Each row was made from one small tree. The marks that hang from a mark follow it in brackets, in the order of their numbers. Every link used is in the known rows. Write each row's tree.
(in the rows, 128 means zero)
Known rows
k_545(k_308 k_469(k_496 k_982)): [164 141 122  91 135 182 169 102 127 171 164  58 214 135  98 157 108 130
 140 143 151 101]
k_959(k_496): [129 159 148  94 134 186 149 112 113 160 104  92 158 149 102 140 135 117
  98 162 165 105]
k_545(k_469): [145 114 129 114 135 171 144 117 110 155 126 120 202 122 104 132 147 113
 146 147 150 129]
k_982(k_308(k_959)): [154 120 139 112 139 169 150 116  97 119 127 108 192 149  90 126 174 149
  93 125 151 153]
k_982(k_545): [121 115 148 118 142 170 128 123 127 132 116 128 191 154 107 112 147 116
  71 136 140 154]
k_982(k_308 k_469): [135 124 166 104 169 186 141 119 108 144 135 147 202 156 104 128 165 141
  98 116 152 162]
k_982(k_469 k_496): [135 141 165 100 156 175 161 128 106 136 128 149 179 151 105 137 150 142
  95 123 141 159]
k_496(k_545(k_308)): [168 153 148 106 130 163 137 118 112 133 120 104 185 134 116 134 154 125
 107 153 146 124]
k_469(k_496(k_959)): [160 162 157  82 105 176 174 114 115 126 122  70 185 154  85 126 121 137
  77 131 140 105]
k_496(k_959(k_545(k_308 k_469) k_982)): [120 126 144 121 109 170 139 117 131 150 131 113 190 127 108 137 143 129
 117 162 139 111]
k_469(k_959(k_545(k_308) k_982(k_496))): [120 111  82 124 148 149 143 121 138 167 141 100 166 135 107 155 142 124
  81 171 163 122]
k_982(k_308(k_496) k_469): [148 132 160 101 164 190 147 121  96 135 133 139 188 149 106 137 172 145
  83 107 149 158]
k_308(k_959): [156 114 116 108 116 158 156 117  92 108 120  95 186 131  84 121 175 137
  98 145 146 139]
k_469(k_982): [139 114 105  94 112 160 148  95 132 147 129  87 194 126 104 119 146 115
  94 153 148 123]
k_545(k_308 k_469(k_982(k_496))): [156 131 129 110 138 170 162 107 120 166 159 100 208 130 110 155 124 135
 158 136 141 131]
k_959(k_982(k_545)): [102 113 121 117 133 167 140 111 138 154 118 109 176 138 119 119 152 111
  71 163 150 123]
k_496(k_545(k_469) k_959(k_982)): [151 157 159  96  93 159 157 110 113 114 110  96 185 122 108 125 154 126
  99 159 138 102]
k_496(k_545 k_959(k_982(k_308 k_469))): [144 164 182  89 113 169 155 110 113 106 114 113 183 145 108 121 168 144
  63 140 138 123]
k_545(k_308(k_469(k_496 k_982) k_959)): [167 125 130  88 108 184 177  97  93 118 138  62 192 133  92 136 160 150
 110 142 139 106]
k_496(k_959): [151 136 154 104  97 162 155 115 107 117 114 113 194 140  96 111 150 133
 105 132 127 132]
k_982(k_496): [142 141 146 110 135 164 159 123 112 142 117 126 170 145 110 135 142 133
 100 134 142 143]
k_496(k_545(k_308 k_469(k_959(k_982)))): [165 138 112 110 139 154 149 115 115 145 137  87 194 120 111 149 149 120
 124 165 158 110]

Which tree is each row?
[162 148 129  75 153 169 165 121 113 123 135  83 187 149  82 137 143 130
  54 140 162 121]
k_982(k_469(k_496(k_545) k_959))
[166 128 132 109 135 173 156 118  84 111 125 101 178 143  92 135 180 154
  78 116 147 149]
k_982(k_308(k_496 k_959))
[153 135 152 104 120 192 163 109  77 124 117  93 173 138 100 142 171 147
 133 150 145 112]
k_545(k_308(k_469 k_959(k_496)))
[122 139 172  90 164 193 147 127 127 128 134 116 195 172  92 124 133 131
  43 122 146 147]
k_982(k_469(k_496) k_545)
[175 137 114  90 126 177 180 104 109 140 167  42 213 133  79 156 126 147
 131 140 149 107]
k_545(k_308(k_959) k_469(k_496 k_982))
[126  84 123  97  92 176 139 100 103  96 106 104 173 115  91 115 196 133
  69 167 147 122]
k_308(k_469(k_982) k_959(k_545))
[125 116 180 110 174 186 138 129 103  99 138 143 206 176  86 119 176 158
  49 101 142 191]
k_982(k_308(k_959) k_469 k_545)
[157 120 124 101 171 175 154 121  95 131 143 124 192 150  93 141 170 145
  73 107 156 160]
k_982(k_308(k_496) k_469(k_959))
[170 149 151 109 136 167 139 120 109 139 127 108 198 126 114 143 148 123
 135 153 148 123]
k_496(k_545(k_308 k_469))
[135 153 192  86 154 198 150 123 121 130 137 119 194 174  87 135 140 154
  55 112 150 142]
k_982(k_308 k_469(k_496(k_959(k_545))))
[144  99 132 106  98 185 142 118  74  85  93 117 150 110  96 128 209 140
  64 151 141 123]
k_308(k_469 k_496 k_959(k_545))
[164 129 101 115 121 167 167 113  90 132 140  76 174 122 104 148 170 146
 112 147 142 116]
k_545(k_308(k_496 k_959(k_982)))
[172 156 157 101 128 184 172 117 109 151 152  79 213 144  93 152 112 142
 151 127 138 108]
k_545(k_308 k_469(k_496(k_959)))
[170 182 168  59 101 175 173  95 133 110 130  43 189 162  87 129 123 148
  31 127 145 104]
k_469(k_496(k_545 k_959) k_982(k_308))
[142 176 155  79 126 183 149 105 120 146 107  75 163 138 102 147 133 116
  90 171 169  94]
k_959(k_496(k_545(k_469(k_982))))
[166 144 106  95 101 158 166 112  87  93 108  67 149 112  98 136 192 140
  51 162 149 106]
k_308(k_496(k_545) k_959(k_982))
[124 109 112 113 120 160 154 113 110 114 122  90 178 136  93 119 174 133
  67 157 147 131]
k_308(k_959(k_982(k_545)))
[148 159 155  78 108 178 170 101 141 123 148  48 204 168  87 127 103 143
  49 123 130 115]
k_469(k_496(k_959) k_982(k_545(k_308)))
